Every row comes from one small tree of marks. The marks that hang from a mark follow it in brackets, in the order of their numbers. Every link used is in the known rows. Which tree was each row made from?
Known rows:
z21(z216): [-22   0 -12  12   1   1  -8 -13 -25  20 -12  11  -9 -12 -13  -5 -10  -1
   4   8  -3 -17 -19 -33 -44  15  -1   2 -22   3 -29 -15]
z727(z127 z537(z183)): [  1 -29 -33 -27 -32 -25 -43  -2 -44 -15 -11 -21  65 -19 -20   0 -21 -27
  28  17 -19 -69 -35  26 -20  45   8 -10 -22 -53  -8   8]
z511(z720(z127(z727))): [ -5  -5   8  11 -37  17  -8 -13 -36 -15 -13  24 -17 -33  15 -42 -33 -11
  -9  52  12   3 -33  -1  -4 -21  29  14  58 -12  -5 -13]
z16(z183): [ -8  25  -7   2   3 -13 -14  24 -32  -6   5  -4  10 -32 -10 -11 -18  12
  -6  -1   1  -9 -15 -11 -15  -7  23 -46  11  -7  -7  30]
z245(z720 z727): [  1   5   2   4 -55 -10   7   5  45  32 -31   2 -48  11   9   5  14  19
  23  -3  -1  14  -7   9  21 -15 -23 -10 -18   7   5  20]
z537(z183(z16(z21(z216(z245))))): [-18 -36   4 -25 -31 -28 -52   2 -34 -13  -1 -62  45 -38 -61 -45  19  -2
   4 -34 -16 -51 -47 -12 -92  -3   1 -49 -37  25 -41   1]
z245(z720(z127(z216))): [-29  13  -5  29 -49  25  24  14  33  40 -34 -22 -36 -33 -13  11 -48  -9
  -6   4 -43  29 -15 -14  19 -11  -5 -49 -14 -10 -32  14]
z21(z216(z87 z245(z720 z727))): [-19 -20 -29  41 -92 -40  31 -19  47  29 -46  13 -19 -32 -19  -8  15  35
  50   4   2 -41 -16 -40 -29   1 -30 -44 -51  29 -16  22]
z245(z727(z537)): [-15 -33   6   2 -52 -38 -23 -24 -10   4 -31   3   6  22  31   5  -1   4
  81   7  -7 -40  -5  16  12  18   8  -6  -9   4  33  11]
z727(z127(z216(z87)) z537): [-41 -21 -68  26 -31 -20 -10 -24   0 -16  -9 -18  64 -47 -17  25 -23  -5
  38  23 -42 -55 -25  -6  30  61  22 -43 -42 -17  -3  25]
z720(z16 z127(z216 z727)): [-69   7 -36   7 -27  26   7  -1  -5  13 -65   2 -12 -39  18 -49 -30  -6
  -9   7 -12  24 -28 -10  18 -25   7 -20   6  -5  -1  19]
z720(z16(z183) z127(z216 z727)): [-79  33 -43   9 -22  14  -6  23 -37   7 -59  -6   0 -70   8 -62 -47   6
 -17   7 -12  15 -40 -20  10 -37  31 -67  15 -10  -8  48]
z373(z16(z21) z650): [ -1 -34   8   7   3  12 -56  59 -27  46 -13  11 -27  40  -9 -32   4  21
  27 -21 -22   7  27   8 -21 -24   4 -32  42  15  41  42]
z727(z537): [ -3 -24  -5   9 -28 -11 -11 -22 -16  -8  -7  -8  27   4  16   5 -24 -21
  45  12 -17 -36  -6   7  -3  26  10  -9   4  -4  21  -2]
z537(z183): [ -2  10  12 -22 -15 -11 -10   8  -8  -8  -3  -2  20 -19 -20 -14   3  -2
  -8 -20  -2 -24 -16  23 -30 -25  -5  -6 -16 -29 -31  -3]
z87(z727(z127)): [ -7 -12 -56 -12   6  -4  -4   9   3 -10   6 -14  36   1 -12  -2  10 -19
   6  23  17 -15  -6  12  33  48   2  28  -6  -9   4 -10]
z727(z127(z216) z537): [-25 -21 -52  -4 -23 -18 -23 -25 -18   0  -8 -30  49 -15 -27  22 -28 -21
  35  25 -46 -49 -24 -12  36  75  25 -24 -17 -19  -1  23]
z245(z720): [  5  17  -6  18 -27  19  18   3  40  22  -9  -9 -26  -7 -11   4 -11  -2
  -6  -1 -15  16 -10   1  12  -4 -25  -8  -6  -7  -6   7]
z16(z21(z216(z127(z727)))): [-69   1 -37  -2 -14   9 -62  -1 -58  31  -1   2  -5  16  -6 -21  10  -5
 -15  17  -8 -25 -63 -13 -50  12  41 -16  28  20 -36 -18]
z537(z183(z16)): [-14   6  13 -41  11 -19 -19   9   9 -27  10 -37  27 -23 -20 -13   8   1
 -39 -25  -7  -9 -40  44 -39 -27  -9  12 -43  -4 -21  -9]
z183(z16): [-11  -3  -7 -16  25 -12 -11  -1  17 -22  17 -36   8  -7  -3  -2   7   3
 -27  -4 -10  17 -22  22  -9  -1  -4  19 -26  23   7  -2]
z87(z727(z127(z216) z537)): [-38 -20 -65  -1 -22 -23 -11 -25   5  -6   3 -33  63 -11 -19  16 -22 -36
  53  21 -30 -51 -15   6  58  88  27  -3 -22 -13   8   0]
z373(z16): [  5 -14 -20  -3   8   7  -5  13  11  24 -13  13  -9  29  -1 -21   3  10
   2   3 -18  -9  32  10  19 -16  -9  16  16  -7  32  14]
z87(z727): [-16   6 -13   3   2  -1  14  -1  21  -9   4  -5  14   6  11  -7  11 -14
  15  -2  17  -8   6  16  22  12  -3  16   1   8   7 -21]
z16(z21(z216) z183): [-39  14 -12  13  -6  14 -69  22 -84  17  -3 -16   6 -41 -22 -34 -13  11
  17  -8  -9 -25 -42 -37 -67   4  43 -81   7   8 -39  24]
z537(z183(z16(z21))): [-20  -4  27 -35   3   1 -66  29 -19 -19  12 -57  32 -24 -22 -29  26   3
 -21 -42 -12  -4 -45  51 -48 -28   4 -29 -29   9 -25   3]
z720(z127): [-10 -15   2   8 -24   6   1  29 -23   6 -27  -3 -11 -15  21  -5 -32 -15
  -3  18   3  19  -7  -8 -17 -12   7 -16   4  -6 -13  -1]
z127(z216 z727): [-45   7 -21  -8  -1  15   7 -25   5  13   9   1  12 -12 -17 -25   0   5
 -17  -1 -39 -15 -35  -6  24   0  34 -28   4  -1  -1  12]
z127(z727(z537(z183))): [-24 -18  -2 -21 -37  -2 -18 -23 -34  -8  -2  -3  57 -17   8 -48 -14 -20
  18   4 -31 -68 -57  39 -29  -6  19 -25   3 -40  10  -4]
z87(z727(z127 z537(z183))): [-13 -24 -43 -23 -31 -26 -24  -5 -22 -22  -3 -27  79 -17 -14  -8 -10 -40
  40  12  -2 -77 -34  42   2  53   7  10 -26 -45  -3 -14]
z21(z216(z127 z245(z727(z537)))): [-40 -35 -34  -2 -88 -98 -24 -35 -19  14 -34   4   2  33  -9  29  -5  -2
  87  25  -2 -91  -8 -40 -34  54  14  -7  -6  25  -3  -7]
z16(z21): [ -7 -16  12   2 -11  22 -47  15 -30   3  -2 -21   8   0   2 -13  22  -1
  18 -17  -4  -1 -10   3 -11  -1  11 -34  17  14  -3  11]
z16(z21 z183): [-17  15   4   5  -7  14 -59  40 -60  -2   4 -31  21 -30 -10 -23   0  11
  12 -20  -6  -9 -22  -5 -25  -7  40 -87  29   9 -13  37]
z21(z216(z245(z720))): [ 10 -13 -24  25 -58  -8  27 -22  27  38 -17 -12 -14 -20 -48  -9 -22  -8
  19   6 -19 -30 -10 -58 -40  20 -29 -31 -17   9 -23  10]

Which tree is each row?
[-38  10 -38   4 -39 -53 -56  21 -67  10   5 -28  17 -13 -49  -1  -7   4
  18   2   0 -56 -26 -62 -69  25  44 -83  29  28 -50  26] : z16(z21(z216(z127 z245)) z183)
[   2  -56  -22   17 -105    4   31  -11    1   26  -35  -27   29  -23
    6  -37  -53  -39   46   42  -46  -42  -38  -18  -11   11    0  -64
   26   -7   32   27] : z216(z245(z720(z127(z727(z537)))))
[-50  -5  -8 -22 -39  -4 -13 -40 -20   5  -2 -10  57 -25 -19 -35 -22 -16
  20 -12 -59 -74 -57  25  -6   1  32 -46  -8 -37  -9   5] : z127(z216 z727(z537(z183)))
[-39 -30 -57  18 -66 -58  20 -32   6 -25   1   3  66  -3   7  -4  -2 -10
  32  31 -17 -85 -29  -3  -5  24  27 -31  18  14  24   2] : z216(z87 z127(z727(z537)) z245)
[-14  -4   1  13  10   1 -72  81 -58  39 -10   2 -18  13 -16 -41  -7  36
  21 -24 -22  -2  10   0 -35 -29  28 -81  61   7  28  74] : z373(z16(z21 z183) z650)
[-57   1 -68  30 -37 -63  30 -13  27 -11  -3   8  30  -8 -20  14  12  -3
  22  16  29 -62   1 -30 -25  28   3   7 -26  32 -35 -35] : z21(z216(z87(z727) z127 z245))
[ -6 -14 -76  27 -60 -17  37 -12  66   7  -7 -32  34 -58 -66  16  -3  11
   2  12 -40 -33 -10 -40  33  37 -15 -61 -43   0 -19  50] : z727(z127(z216(z87 z245(z720))))
[-49 -14 -19   0 -26   4  -3 -46  -7   9  -5  -9  42  -9  -5 -24 -25 -18
  32  12 -60 -52 -42   2  25  27  39 -38   9  -5  21  11] : z127(z216 z727(z537))
[-41   2 -60  22 -57 -15   2  -2  60  26 -35  -6  -9 -38 -22  27  19  36
  12   6 -24  -5 -22   2  52  24  -6 -36 -56  -3 -20  45] : z245(z720 z727(z127(z216(z87))))
[-23   1 -20  22 -73   8  -2  -9  52  21 -53 -50  -4 -29 -46 -23  11   0
  42 -42 -29  -1   7 -39  30  -1 -32 -72   3  20  -5  53] : z127(z216(z245(z720(z16(z21)))))
[-63  41 -25  18 -25  -5  -7  35 -27  -1 -64 -13 -17 -64   0 -22 -49   7
   1  -8   1  25  -7 -27   6 -23  19 -63   1 -13 -22  47] : z720(z16(z183) z127(z216))
[-26 -11 -36 -25 -35 -27 -34 -18 -29  -5  -8 -27  67 -32 -49  11 -28 -21
  27   1 -48 -76 -39  10   3  50  18 -33 -34 -54 -29  16] : z727(z127(z216) z537(z183))
[-42 -20 -32 -13 -21 -48 -51   4 -21  -2  12 -54  15  11 -46   4  16  -5
  -5  -3 -12 -35 -34 -30 -61  29  18 -17 -12  60 -34 -12] : z183(z16(z21(z216(z127 z245))))
[-42 -26  13 -25 -26 -11 -60   7 -16 -36   5 -72  75 -15   2 -33  19 -32
  41 -33 -14 -49 -47  71 -21  10  14 -20 -29   9   8 -15] : z87(z727(z537(z183(z16(z21)))))
[-54  15 -26  42 -12  10 -57  25 -68  -1 -13  -7  22 -75 -10 -33  -5  23
  14  -7   2 -33 -46 -30 -71  -9  39 -96 -18  18 -41  28] : z16(z21(z216(z87)) z183)
[  9 -25 -18  50 -89  -4  56  24  47   8 -37 -17   1 -52  -4  -3 -27  -5
  13  17  -6  -3  -4 -25 -14 -22 -29 -67 -21   7 -11  28] : z216(z87 z245(z720(z127)))
[-63  21 -30  30 -10  -5  34 -15  53 -13   2  -3  29 -39  -5   0  13   8
  13 -17  -4 -18  -1  12  44   5   9 -16 -39  13 -15 -10] : z127(z216(z87(z727)))
[-33 -33 -73  25 -29 -17   1  -9   5 -33  -8 -15  79 -30  18   4  -6 -24
  49  34   4 -57 -20  25  32  68   8   5 -31  -7  21  -4] : z216(z87(z727(z127 z537)))
[ -5  15   5  30 -42   0 -13  -2 -14 -25 -67  17 -44 -40  20 -26 -36  -9
  18  29  46  29  12  -8  10 -30 -14  45  35  -7 -10  -3] : z511(z720(z16 z127))
[-25   7  -8  17 -38  24 -12 -11 -29 -17 -63  24 -31 -44  29 -65 -29  -8
   4  43  36  22 -25  -1  11 -37   2  39  56 -12  10  -3] : z511(z720(z16 z127(z727)))
[-67   7 -19  16 -46 -28  14 -22  29 -27  -9 -15  72 -50 -10  -8  -9 -14
  52 -22 -26 -79 -22  43  18   8  12 -35 -54 -24 -21 -13] : z127(z216(z87(z727(z537(z183)))))
[-41   9  -8  19 -34  21 -58  60 -69  -4 -71 -28  -6 -55  27 -48 -23   2
  22 -10  24  30 -19 -12 -26 -31  18 -76  28   3 -13  50] : z720(z16(z21 z183) z127)
[-10 -62 -78  22 -56 -45  22 -22  16 -41  -5 -26 103 -31  -9  -5   5 -28
  73  36   0 -86  -2  -3  23  71  -1 -20 -23   5  32  11] : z216(z87(z727(z127 z537)) z245)
[ -24   -3   -8   24  -81    2    4   28   37   32 -107    5  -71  -15
   43  -19  -16   10   36    6   28   50   -3    6   18  -40  -46   -1
  -16   -4    7   29] : z245(z720(z16 z127) z727)
[-63  11 -27  32 -34  20 -68  51 -91  16 -78 -18 -14 -70  12 -57 -43  -1
  22  -1  24  13 -37 -40 -70 -19  19 -70   4   4 -40  34] : z720(z16(z21(z216) z183) z127)
[-48  15 -12  42 -46  16  12 -24  -3 -19 -19  25   0 -76   1 -32 -29  10
 -13  38  -8 -12 -38  -1  18 -32  41 -24  18  -4 -24  -4] : z511(z720(z127(z216(z87) z727)))
[-54   4 -40  42  -4   1  21 -14  12  -7  -9  19  18 -39   6 -18   5   0
  14  10  23 -27 -18 -11 -22   7  -1   7 -45  20 -19 -33] : z21(z216(z87(z727)))
[-52 -11 -28  15   1 -19 -78  55 -45  67 -20  26 -55  58 -25   0  -7  19
  17  -3 -14 -13   7 -18 -60   0  16  -4  40  22  -9  15] : z373(z16(z21(z216(z127))) z650)
[-67 -12 -38  26 -37   6  13 -45   5  -9  -8   0  59 -44  10 -21 -18  -2
  31  12 -50 -56 -45  10  20  12  34 -55 -15   0  16  16] : z127(z216(z87) z727(z537))
[ -29  -31  -15  -24  -71  -35    9  -49  -10   -6   -5  -24   81  -28
  -49  -44  -15  -20   43  -11  -65 -106  -39   -4  -14   11   28  -73
    3  -23   -1   23] : z127(z216(z245) z727(z537(z183)))
[-79  37 -43  38 -14 -24 -65  35 -64   1  -3  -2   8 -43 -12   3  -1  27
  -7  -1  14 -35 -48 -28 -66  -1  47 -71  -4  20 -63  13] : z16(z21(z216(z87 z127)) z183)
[-62  -7 -12 -37 -13 -11 -23 -36  -3 -17  13 -45  67 -36 -21 -39 -11 -11
  -5 -13 -70 -58 -80  45 -16   1  29 -34 -34 -12   0  -2] : z127(z216 z727(z537(z183(z16))))
[ -6  12  14  19 -29  17 -58 -11 -17 -25 -39  -3 -26 -24   0 -37  11   7
  37  -3  40  10   6  -4  16 -17  -3  22  51   8  -1   8] : z511(z720(z16(z21)))
[-17 -26 -37  36 -39 -26  25 -20   3  -5 -14   6  27 -47 -26 -16   1  11
  22  11   2 -54  -6 -51 -50   8  -7 -35 -37  22 -21   2] : z21(z216(z87 z245))
[-64   6 -23  -9  13 -20 -74  14 -31   4   8 -41 -10  10 -14  15  13  -2
 -25  -1  -4  -2 -52  -2 -57  20  28   3 -20  48 -42 -27] : z183(z16(z21(z216(z127))))
[-36   1 -61 -11   6  -9   4  -4  21  -1  11 -23  35 -15 -34  12   3 -13
   5   7 -15 -22  -8   1  59  58  17   4 -23  -7 -13  -1] : z87(z727(z127(z216)))
[-58 -10  -4   7  -8   4 -63  16 -28 -20  -7 -33  37 -68 -21 -35  25  17
 -17 -33  -6 -33 -72  26 -95 -27   3 -41 -73  13 -54  -9] : z537(z183(z16(z21(z216(z87)))))
